What can hang from each mark
k_618: k_803
k_614: k_846 k_898
k_803: k_618 k_846 k_898
k_898: k_230 k_614 k_803
k_230: k_729 k_898
k_313: k_709
k_846: k_313 k_614

Each row was made from one small tree. The marks that hang from a mark follow it in brackets, in the order of their numbers. Every link used is in the known rows. Write each row's tree.
Known rows
k_614[k_898[k_803]]: [ 2.75 -4.61 -0.28  1.26 -0.74  1.04  1.14  0.36 -2.42  1.51 -2.52  1.59
 -1.33 -1.08  0.59 -0.22  1.36 -1.12 -2.00  1.28]
k_614[k_846[k_313[k_709]] k_898[k_230[k_729]]]: [ 2.88 -4.58 -1.03  2.58 -1.29  3.54  1.98 -2.17 -2.20  1.04 -4.31 -1.31
 -3.69 -0.33 -1.79  0.00  3.27 -4.12 -5.28  0.92]
k_803[k_618 k_846[k_313[k_709] k_614] k_898]: [ 4.78 -2.96 -3.37  3.58 -5.05  4.20 -1.94 -0.89 -6.25 -1.67 -3.01 -1.04
 -1.23 -0.22  1.72 -1.36  3.47 -0.41 -2.44  4.12]
k_846[k_313[k_709] k_614[k_898[k_803]]]: [ 5.47 -2.64 -1.33 -0.77 -2.46  2.64 -0.12 -0.22 -4.87 -0.37 -1.29 -1.54
 -2.62 -2.62  1.27 -1.25  2.53 -0.71 -4.12  4.27]
k_898[k_230[k_729] k_614 k_803[k_618 k_846[k_313]]]: [-0.22 -4.66  0.52  5.46  0.99  0.11 -0.02 -2.68 -8.66  0.61 -1.61  2.01
  0.56  5.34 -0.04 -5.82  1.70 -1.54 -4.54  3.19]
k_230[k_729 k_898[k_614 k_803[k_846[k_313[k_709]]]]]: [ 3.25 -3.19  0.03  3.29  1.78  1.02  2.54  0.99 -1.97  0.29  1.04 -2.08
 -3.14 -0.52 -1.09 -2.62  2.23  1.10 -5.87  3.30]
k_846[k_313[k_709] k_614[k_898[k_230[k_729]]]]: [ 5.37 -2.37 -1.56 -0.43 -2.56  2.89  0.19 -0.72 -4.50  0.31 -1.50 -1.85
 -3.31 -2.18  0.36 -3.06  4.30 -1.53 -4.49  4.40]
k_618[k_803[k_846[k_313 k_614] k_898]]: [ 1.08 -3.48 -1.26  2.93 -4.06  2.67  0.66 -0.35 -2.65 -3.07 -3.47 -2.32
 -1.13 -1.03  1.40 -2.70  1.21 -0.40 -1.48  3.88]
k_846[k_313[k_709] k_614[k_898[k_230]]]: [ 5.34 -2.77 -1.53 -0.94 -3.30  2.90 -0.32 -0.49 -5.05  0.56 -2.25 -1.25
 -3.09 -2.19  0.83 -2.50  3.94 -1.72 -3.87  4.05]
k_803[k_618 k_846[k_313[k_709] k_614]]: [ 2.20 -1.67 -3.06  2.55 -4.69  2.55 -3.78 -2.24 -5.43 -1.26 -1.64  0.33
 -1.90  1.13  0.74 -2.66  4.79 -1.60 -3.59  3.56]
k_898[k_803[k_846]]: [-1.83 -3.65  0.26  3.19 -0.50  0.85  0.25 -0.35 -3.80 -0.37 -2.30  1.45
 -1.25  0.26  0.39 -1.24 -0.24  0.77 -2.16  1.73]
k_230[k_729]: [ 0.24 -1.26  0.17  3.10  1.24  0.25  1.41 -0.41  0.16  0.49  0.83 -2.90
 -3.04 -1.45 -0.62 -3.70  3.07  0.79 -3.31  2.79]
k_230[k_729 k_898[k_803]]: [ 1.73 -2.29  0.04  2.91  1.23  0.31  4.65  1.61  0.34  0.87  1.88 -2.18
 -3.10 -1.04 -1.51 -3.34  1.78  0.92 -4.07  2.80]
k_898[k_230]: [-1.18 -3.75  0.83  1.92 -1.58  0.32  1.05 -0.08 -3.11  2.82 -3.05  1.32
 -1.84  0.55 -0.06 -4.99  1.96 -1.47 -1.27  1.52]
k_618[k_803[k_846 k_898[k_614]]]: [ 0.82 -4.63 -0.49  4.01 -2.20  1.66  0.08  0.18 -2.53 -1.67 -4.12 -0.71
 -0.73 -0.70  1.42 -2.96  0.58 -0.23 -1.35  2.47]
k_618[k_803[k_846[k_614] k_898]]: [ 0.86 -3.20 -1.56  3.77 -3.53  2.15  0.56  0.18 -2.30 -2.46 -3.52 -1.03
 -1.17 -1.38  1.13 -3.47  1.10 -0.32 -1.23  3.13]
k_803[k_846[k_614] k_898[k_230]]: [ 2.45 -3.76 -1.53  4.24 -3.06  3.42  0.48  0.51 -5.28 -0.51 -4.04  0.00
 -2.07 -1.23  0.75 -2.82  2.83 -0.22 -1.89  2.96]
k_846[k_313 k_614[k_898]]: [ 5.43 -2.04 -1.31 -0.57 -2.88  1.87 -0.34 -0.51 -3.47 -0.72 -0.24 -3.08
 -2.60 -2.04  1.05 -1.19  4.92 -1.82 -3.53  4.15]
k_230[k_729 k_898[k_614[k_846]]]: [ 4.00 -2.18 -0.22  4.03  2.20 -0.13  2.83  1.07  0.60  0.98  1.91 -3.70
 -4.25 -1.30 -1.76 -3.16  4.28 -0.72 -6.24  1.97]
k_230[k_729 k_898[k_803[k_846]]]: [ 1.15 -2.46 -0.39  3.60  0.71  1.12  3.74  1.03  0.00  0.04  1.10 -1.64
 -3.27 -0.68 -1.80 -2.66  2.26  0.97 -4.38  2.71]

Write each row's tree
[ 3.62 -4.03 -0.21  3.07 -0.43 -0.38  1.89  0.86 -3.15  1.27  0.05 -0.68
 -1.67  1.14 -0.09 -1.82  1.86 -1.85 -4.49  1.80] => k_230[k_898[k_614[k_846[k_313]] k_803[k_618]]]
[ 3.40 -4.00  0.62  1.96  0.43 -0.78  2.21  2.49 -2.29  2.03  0.13  0.03
 -2.01 -0.63  0.33 -2.57  1.25  0.15 -3.46  2.03] => k_230[k_898[k_614 k_803]]
[ 0.70 -4.61  1.13  3.08  1.15  0.11 -1.10 -0.81 -6.29 -0.56 -1.61  0.18
 -0.56  1.25  1.37 -1.27  0.42  0.49 -3.89  2.60] => k_898[k_614 k_803[k_846[k_313]]]
[ 2.51 -1.98 -0.91  2.80  0.27  1.89  3.28  0.88 -1.06 -0.53  1.20 -2.37
 -3.72 -1.20 -1.56 -2.73  2.44  1.06 -5.20  3.60] => k_230[k_729 k_898[k_803[k_846[k_313[k_709] k_614]]]]
[ 3.39 -4.23 -0.85  1.81 -1.88  2.68  0.96 -1.62 -1.01 -0.12 -3.28 -2.31
 -3.22 -0.99 -0.63  2.48  3.53 -4.06 -4.43  0.55] => k_614[k_846[k_313] k_898]
[ 0.69 -3.15 -1.72  1.66 -4.08  2.50 -0.90 -1.22 -2.17 -2.39 -3.53 -0.54
 -1.93 -0.86  0.51 -3.03  2.13 -1.45 -2.52  3.18] => k_618[k_803[k_846[k_313[k_709] k_614[k_898]]]]
[ 1.49 -4.95 -1.27  3.47 -1.28  1.85  1.09 -1.47 -4.42  1.60 -3.24  3.40
 -0.67  2.08 -0.71 -2.71  2.83 -2.50 -2.77  1.43] => k_614[k_898[k_230[k_729] k_803[k_618 k_846]]]
[ 0.31 -5.42 -0.06  3.49 -3.05  2.33  0.74 -0.60 -3.92 -1.63 -4.96 -1.01
 -0.24  0.77  1.21 -3.35  0.57 -1.04 -1.33  3.13] => k_618[k_803[k_846[k_313] k_898[k_230 k_614]]]
[ 4.66 -1.97 -2.11  1.58 -1.77  0.33 -0.20  0.21 -4.25  0.50 -0.14  0.94
 -1.61 -1.17  1.01 -3.25  3.76 -1.74 -3.20  2.95] => k_846[k_614[k_898[k_803[k_618]]]]
[ 2.61 -2.06 -3.71  4.23 -3.45  1.84 -2.61 -2.23 -4.72 -0.28 -1.41  2.24
 -1.69  1.95 -0.25 -4.12  6.27 -2.93 -3.70  2.52] => k_803[k_618 k_846[k_614[k_898[k_230[k_729]]]]]
[ 3.20 -4.06 -0.58  3.09 -0.66 -0.20  0.72  1.43 -3.46  1.36 -0.33  1.35
 -1.40  1.11  0.15 -2.63  2.33 -0.71 -3.72  1.82] => k_230[k_898[k_614 k_803[k_618 k_846]]]
[ 0.90 -3.68  0.82  5.21  2.45 -0.62  0.97 -1.45 -4.00  1.90 -1.45 -0.96
 -2.61  1.47 -1.07 -5.58  3.26 -2.57 -5.56  1.36] => k_898[k_230[k_729] k_614[k_846]]
[ 1.02 -4.73 -0.20  3.32 -2.74  2.23  0.15 -0.39 -2.91 -2.39 -4.00 -2.00
 -0.54 -0.28  1.55 -2.02  0.58 -0.31 -1.61  3.24] => k_618[k_803[k_846[k_313] k_898[k_614]]]
[-2.45 -3.68  1.37  3.77  1.19  0.04  3.47 -0.55 -4.43  1.80 -1.62  1.29
 -0.98  1.84 -0.68 -5.84 -0.32 -0.16 -2.49  2.45] => k_898[k_230[k_729] k_803]
[ 1.94 -2.27 -2.13  3.13 -1.91  2.35 -1.33 -1.08 -3.22 -0.63 -1.95  0.57
 -3.22 -0.79 -0.48 -2.60  5.10 -1.29 -3.99  2.35] => k_803[k_846[k_614[k_898[k_230[k_729]]]]]
[ 0.08 -4.36  0.32  6.69  2.59 -1.27  1.61 -2.21 -7.35  1.77 -1.15  1.77
 -0.09  4.69 -0.62 -6.45  1.09 -2.83 -5.31  1.78] => k_898[k_230[k_729] k_614[k_846] k_803[k_618]]
[ 2.46 -1.80 -1.47  3.62 -0.62  1.20  2.92  0.25 -1.62 -0.58  1.98 -1.94
 -2.68  0.72 -1.46 -3.46  3.38 -0.02 -4.86  3.67] => k_230[k_729 k_898[k_803[k_618 k_846[k_313 k_614]]]]
[ 3.93 -2.24 -1.96  2.44 -1.27  0.39  0.74 -0.34 -4.89  0.94 -0.29  1.17
 -1.64 -0.16  0.33 -4.97  4.00 -2.15 -3.65  3.20] => k_846[k_614[k_898[k_230[k_729] k_803[k_618]]]]
[ 3.62 -5.02 -0.03  3.38 -1.53  3.17 -0.73  0.01 -4.71 -1.31 -3.51 -2.91
 -1.38 -1.13  1.87  1.03  2.08  0.84 -2.50  3.10] => k_803[k_846[k_313] k_898[k_614]]
[ 2.62 -4.24 -0.40  1.83 -0.84  1.62  1.52 -0.39 -1.75  2.55 -2.76  1.11
 -2.29 -0.56 -0.65 -2.74  3.88 -2.28 -2.62  1.41] => k_614[k_898[k_230[k_729]]]
[ 1.98 -3.04 -0.76  2.01 -1.62  0.93  2.14  1.95 -1.72  0.45 -0.46  0.31
 -2.72 -0.93 -0.38 -1.94  1.91  0.07 -3.20  2.15] => k_230[k_898[k_803[k_846[k_614]]]]
[ 4.13 -3.47 -0.11  2.39 -0.14 -0.29  1.44  1.82 -0.45  1.83 -0.16 -1.68
 -3.51 -1.29 -0.49 -1.87  3.35 -1.49 -4.46  1.01] => k_230[k_898[k_614[k_846]]]
[ 4.45 -5.06 -0.91  4.68 -2.02  1.59  0.32 -0.55 -6.68  1.92 -3.80  0.03
 -0.07  1.72  1.39 -3.57  1.86 -2.37 -2.48  2.18] => k_803[k_618 k_898[k_230 k_614[k_846[k_313[k_709]]]]]
[-0.98 -4.02 -1.01  3.37 -2.96  1.73 -0.09 -1.92 -8.36  0.55 -3.37  3.52
 -0.16  3.71  0.28 -5.06  0.87 -1.78 -2.63  3.03] => k_898[k_230 k_803[k_618 k_846[k_313[k_709] k_614]]]
[ 1.73 -1.60 -2.87  2.88 -4.55  1.94 -3.39 -2.46 -5.16 -1.70 -0.84 -0.29
 -1.42  1.92  0.70 -2.57  5.29 -2.14 -3.30  3.45] => k_803[k_618 k_846[k_313 k_614]]
[ 0.66 -5.06 -0.52  4.22 -2.76  3.55  0.88  0.27 -4.10  0.30 -5.36  0.44
 -1.66 -0.61  0.57 -1.47  1.56  0.11 -0.92  1.73] => k_803[k_846 k_898[k_230]]
